What can hang from each mark
Q_516: Q_266
Q_266: Q_782 Q_962
Q_107: Q_166 Q_516
Q_962: Q_958
Q_10: Q_958
Q_166: Q_958
Q_889: Q_266
Q_958: Q_10 Q_782 Q_889 Q_962

Known rows, with every way that one mark hangs from another
[Q_889 [Q_266 Q_782 [Q_962 Q_958]]]: [-24.3   7.5   3.0 -12.9  56.8  35.9  34.9 -41.9  20.2  20.7  18.7 -20.8
  23.2  -3.0  -1.4  -9.5 -24.6  -0.9  54.6  13.5 -44.0]
[Q_889 [Q_266 Q_782 Q_962]]: [-23.7  -4.8  10.7 -25.3  45.8  33.8  21.7 -52.5  19.5  30.7   9.1 -21.7
  26.2  -8.1   4.2  -4.9 -13.7  10.9  38.9  33.1 -19.9]
[Q_962 [Q_958 Q_10 Q_889]]: [ 33.9  20.0   5.1  19.8  15.6  -2.6  70.1 -12.9   3.6 -11.2  57.1 -16.2
 -11.1   8.7 -21.1  21.5 -31.5 -18.3  59.8 -30.1 -34.6]
[Q_962 [Q_958 Q_10 Q_782 [Q_889 Q_266]]]: [ 26.0  23.2   9.4  -5.4  38.7  -3.9  67.7 -40.7  21.2   2.3  56.8  -5.8
  -6.3  -8.2 -15.2  27.1 -22.6 -15.1  73.4 -10.8 -28.0]
[Q_10 [Q_958 Q_782 [Q_889 Q_266]]]: [ 30.5   1.8   9.0 -28.8  31.6  10.8  51.9 -39.5  11.7 -10.7  -2.7 -12.7
   9.4  11.5   6.2  21.7   6.8   0.3  29.1  13.9   0.8]
[Q_889 [Q_266 [Q_962 Q_958]]]: [-31.7  -1.4  15.3 -16.5  54.9  31.5  24.6 -31.0  18.7  -0.2  14.8 -23.7
   7.1  -1.9   0.8  16.1 -25.8  -6.9  46.7  -1.4 -29.3]
[Q_107 [Q_166 Q_958] [Q_516 Q_266]]: [ 17.2   3.2  88.6 -42.6  -0.8 -40.0   4.2 -24.4 -16.1 -44.7  -7.8   8.3
 -14.2  -1.6 -15.9   8.4  15.9 -11.8  54.1  -1.4  17.7]
[Q_266 Q_782 Q_962]: [-17.4  -6.6   5.1  -4.9  23.6  35.2  11.0 -29.5   9.4  20.8   9.9 -24.0
  25.9   9.2  -3.8 -11.2 -17.7   5.6  38.3  14.6 -33.2]
[Q_166 [Q_958 Q_10 Q_889]]: [ 61.6  19.4  27.7  -3.5   2.5  -6.5  76.6 -17.6  -1.3  -8.1  48.5 -19.7
 -15.8  10.3 -22.9  34.4 -30.2  -9.9  64.4 -17.1 -12.4]
[Q_958 Q_782 Q_962]: [-14.4 -18.2  -3.3  -9.3  -0.8   3.5 -12.0 -22.7  16.4  10.0  -3.5  -1.0
  18.7  10.9  -4.3  11.8  -2.4   5.9  31.4   2.4  -3.0]
[Q_266 Q_782 [Q_962 [Q_958 Q_10 Q_889]]]: [ 24.5  30.8  -2.5  20.7  35.4  32.7  74.7 -30.9  12.0   5.9  67.5 -32.7
  -1.0   9.7 -17.8  -6.2 -39.2 -14.3  88.3 -17.1 -59.3]
[Q_516 [Q_266 [Q_962 Q_958]]]: [-31.3   0.0  40.6 -10.9  29.3  25.9  15.6 -12.3   8.3 -19.5  28.1 -31.8
 -12.7  27.7 -14.6  17.2  -6.7  -1.5  39.2 -16.2 -36.3]
[Q_962 [Q_958 Q_782]]: [-12.0  -5.1   2.7   7.8  15.6   0.1   9.7  -6.8   8.8   2.7  15.0  -0.5
  15.3  13.8 -16.3  10.4 -15.9  -9.6  37.8 -16.7 -37.2]
[Q_516 Q_266]: [ -9.8 -10.8  40.4 -23.6   0.2  -5.7   5.9 -14.0   3.2  -7.5   9.9 -13.9
  -3.3  22.4 -11.3  24.1  12.5  12.2   0.4   8.7  -3.9]
[Q_107 [Q_516 Q_266]]: [ -5.8  -5.6  45.0 -22.0   3.2 -24.9   3.2 -15.9   0.7 -25.8  -1.7  -5.8
  -6.3   2.5 -12.0   9.0  19.7   4.5  22.4   3.4   8.8]
[Q_166 [Q_958 [Q_889 [Q_266 Q_782]]]]: [ 56.4  15.5  32.4 -14.6  20.3   4.1  84.6 -39.7  13.5  18.2  14.4 -11.8
  13.0  -3.0  -8.1   6.9 -23.9  11.3  55.5  18.3 -10.6]
[Q_516 [Q_266 Q_782]]: [ -2.6  -1.6  26.9 -19.4   2.6  -1.9  15.2 -24.3   4.7  14.6  17.1 -12.3
  13.4  23.3 -15.0  -2.0  13.7  18.1   8.7  24.4 -19.1]
[Q_889 [Q_266 Q_962]]: [-30.4 -13.7  22.6 -31.5  42.2  29.8  12.3 -40.7  18.5   7.9   3.4 -22.7
  11.7  -5.6   8.5  21.8 -12.5   5.5  31.2  18.2  -4.6]
[Q_266 Q_782 [Q_962 [Q_958 Q_889]]]: [ 17.6  15.1   7.7  28.9  33.3  39.8  64.7 -20.6  14.1   2.2  33.0 -29.2
  10.9  13.4  -9.9 -11.3 -37.5  -4.7  71.6 -15.3 -54.4]
[Q_166 [Q_958 Q_782 [Q_889 Q_266]]]: [ 46.5   5.7  41.8 -21.4  18.4  -1.9  65.8 -34.6  17.6   2.9  12.1  -6.0
   3.3  -0.8 -10.1  35.8 -18.5   4.3  58.6   3.0  -2.7]
[Q_10 [Q_958 Q_782 [Q_889 [Q_266 Q_962]]]]: [ 13.8   0.5  15.8 -30.5  50.8  42.3  46.8 -47.0  16.9 -16.6   3.6 -31.3
   3.5  14.3  11.0  22.7   0.4  -2.4  50.3  10.9  -7.6]

Rows
[ 21.5  21.8  10.2 -16.5  47.7  31.4  68.2 -63.0  21.7  23.1  53.3 -30.3
   4.2  -9.5  -1.8   4.9 -23.5   0.8  74.1  19.2 -22.0]	[Q_958 Q_10 [Q_889 [Q_266 Q_782 Q_962]]]
[ 15.6   1.9  85.8 -45.4   0.4 -41.9  -4.5 -30.1  -8.8 -38.0  -3.9  17.4
  -9.5  -1.0 -20.6   9.0  22.6 -12.8  65.0  -2.1  14.3]	[Q_107 [Q_166 [Q_958 Q_782]] [Q_516 Q_266]]
[  6.2   4.2  17.2  20.5  31.2  33.7  44.8 -15.6  18.6 -13.7  29.6 -23.9
  -0.9  16.0 -12.0  14.8 -31.5 -11.1  75.5 -30.8 -46.2]	[Q_266 [Q_962 [Q_958 Q_782 Q_889]]]
[ 34.2  -1.8  -6.9  -6.7   5.8  17.2  44.1 -18.1   2.7 -24.2  -7.6 -24.6
   3.5  26.1   8.0  13.1  -0.8   1.8  30.0  -7.2   3.7]	[Q_10 [Q_958 Q_889 Q_962]]
[-22.9   9.6  27.2  -6.4  31.7  30.6  24.6 -21.5  10.5   0.7  32.6 -29.8
   2.9  29.0 -16.6 -10.4  -6.7   4.3  45.9   1.3 -51.6]	[Q_516 [Q_266 Q_782 [Q_962 Q_958]]]
[ 37.0  -0.6   3.9  -7.0  12.9  10.5  45.2 -17.5   0.5 -21.1  -0.7 -15.1
   8.5  29.4  -3.5  14.8   3.0  -4.7  26.1  -3.6 -10.6]	[Q_10 [Q_958 Q_782 Q_889]]
[  8.9  15.5  54.3   7.2  30.5   9.4  50.1 -14.8  12.5 -48.6  25.6 -31.6
 -28.5   9.8 -13.2   5.8  -8.4  -7.8  74.6 -32.1 -22.7]	[Q_107 [Q_516 [Q_266 [Q_962 [Q_958 Q_889]]]]]
[-17.5  23.5  -6.1 -18.5  61.0  28.2  43.9 -52.7  17.5  23.9  55.5 -24.1
  11.7  -8.6  -8.1  -4.8 -28.4 -10.9  71.4  12.1 -45.6]	[Q_889 [Q_266 Q_782 [Q_962 [Q_958 Q_10]]]]
[  2.8   8.1  47.9   3.8  29.1  28.7  44.0 -18.3  20.6 -25.4  42.4 -30.0
 -19.4  31.6 -19.2  22.1  -8.5  -1.0  65.0 -24.0 -39.5]	[Q_516 [Q_266 [Q_962 [Q_958 Q_782 Q_889]]]]
[ -5.0  10.5  -6.4   1.1  20.0  -8.5  21.1 -18.5   6.6   3.4  49.2  -2.6
   3.6   9.9 -25.6  15.6 -18.6 -20.9  53.8 -19.0 -40.5]	[Q_962 [Q_958 Q_10 Q_782]]
[ 19.4  -2.6  58.2 -28.9   3.9 -36.5  -3.5 -27.5 -10.2 -25.6 -17.2  23.7
  10.0 -16.0 -14.5   2.5  -1.0 -21.6  73.3  -7.6   8.4]	[Q_107 [Q_166 [Q_958 Q_782]] Q_516]
[ 30.1   6.9  -3.2   0.5   0.0   1.3  38.0 -34.3  19.0   4.9  44.9  -8.9
  -3.7   9.2 -10.6  23.5 -11.4  -3.0  67.0 -13.4  -6.8]	[Q_958 Q_10 Q_782 Q_889 Q_962]
[ 23.0  12.3   4.1 -25.1  52.7  44.8  68.2 -52.0  13.4  -0.3   6.7 -36.7
  16.5  11.3  12.0  -6.4  -5.6   5.0  46.8  25.3 -16.5]	[Q_10 [Q_958 [Q_889 [Q_266 Q_782 Q_962]]]]
[-19.4   4.6  -2.4  10.9  33.5  35.8  25.1 -19.4   9.0  12.6  23.1 -25.3
  21.8  13.1 -10.8 -16.8 -29.1  -4.3  54.5  -5.5 -56.4]	[Q_266 Q_782 [Q_962 Q_958]]
[ 53.4   3.3  37.1  -0.4  -2.5  -0.1  56.2 -12.7   7.7  -7.0  15.6  -8.2
  -0.3  16.5 -18.9  28.9 -22.2   0.9  57.1 -15.3 -14.4]	[Q_166 [Q_958 Q_782 Q_889]]
[ 11.3  10.5  21.6 -22.6  47.7  28.1  49.0 -58.4  25.8   6.6  53.1 -21.5
  -7.0  -8.2  -3.4  33.5 -18.2  -5.6  75.8   5.0 -11.7]	[Q_958 Q_10 Q_782 [Q_889 [Q_266 Q_962]]]
[ 10.4  -8.7  13.6 -19.7  -5.3  -0.1   8.9 -18.7   9.6   4.7  -1.6  -4.5
  13.2  17.5 -11.3  18.8 -12.9   3.1  50.7  -7.3  -4.2]	[Q_166 [Q_958 Q_782 Q_962]]
[ -7.5  -6.6  70.4 -33.3   2.0 -37.3 -16.1 -28.6  -9.0 -35.3  -9.7  10.1
  -5.6  -6.9  -7.6   0.5  26.9  -9.7  34.5   7.1  19.1]	[Q_107 Q_166 [Q_516 Q_266]]
[ 36.4  34.5  -1.0   0.9  38.9   1.3  87.7 -45.5  17.9  19.3  58.3 -13.9
   4.4 -10.4 -12.7  -0.4 -28.6  -7.1  68.9   5.3 -38.5]	[Q_962 [Q_958 Q_10 [Q_889 [Q_266 Q_782]]]]
[ 13.5  19.2   7.9  13.6  36.3  28.0  54.0 -26.2  16.3 -10.3  66.8 -25.8
 -13.1  12.3 -20.2  21.6 -33.3 -19.8  91.6 -33.4 -47.9]	[Q_266 [Q_962 [Q_958 Q_10 Q_782 Q_889]]]
[ 32.1   8.4  -1.7   2.7  -0.2   3.4  47.3 -28.5  12.6  -0.1  38.8 -18.8
  -7.8   5.9  -7.1  22.2 -17.7  -2.2  56.9 -12.9  -0.8]	[Q_958 Q_10 Q_889 Q_962]
[ 37.4  10.2 -12.5 -23.5  28.3  20.6  60.7 -50.2  14.7   6.6  -5.4 -21.3
  20.9  11.6  14.8  -9.5   2.7  11.5  37.8  27.2   0.1]	[Q_10 [Q_958 [Q_889 [Q_266 Q_782]] Q_962]]
[ 52.7  21.4  33.8 -29.8  24.4  -8.2  75.5 -45.7  15.5   4.2  48.5  -8.8
 -10.1  -4.9 -16.3  40.1 -20.6  -5.4  75.7  -0.6  -4.1]	[Q_166 [Q_958 Q_10 Q_782 [Q_889 Q_266]]]
[ 13.4  12.8  22.2 -22.1  45.9  28.6  58.9 -52.2  20.1   2.1  48.0 -31.0
 -12.0 -11.2  -0.4  32.1 -23.2  -4.5  65.8   4.9  -6.8]	[Q_958 Q_10 [Q_889 [Q_266 Q_962]]]
[-13.0  20.7 -11.6   3.7  38.4  27.9  35.5 -30.8   6.0  16.9  57.1 -27.0
   9.1   9.1 -19.5 -12.5 -32.5 -15.5  70.6  -6.7 -58.4]	[Q_266 Q_782 [Q_962 [Q_958 Q_10]]]
[ 19.8  -5.1  15.0 -12.3  15.9  10.1  43.8 -40.0  26.0   5.1   1.9 -12.6
   4.5  -7.7  10.4  25.1 -10.9  12.8  39.0   8.6  13.6]	[Q_958 [Q_889 Q_266] Q_962]
[ 59.2  16.3  52.6 -20.7   4.1 -18.8  49.7 -35.8  -5.6 -13.9  45.2   8.5
 -10.5   1.3 -23.7  27.1 -16.5 -25.9  87.7 -15.5  -7.8]	[Q_107 [Q_166 [Q_958 Q_10 Q_782 Q_889]]]
[ 40.2  12.8   0.1 -22.7  33.2  15.2  71.6 -44.1   7.3   3.9  -0.9 -18.3
  21.3  10.0   8.3  -6.0   0.5   7.2  25.4  29.7  -9.2]	[Q_10 [Q_958 [Q_889 [Q_266 Q_782]]]]
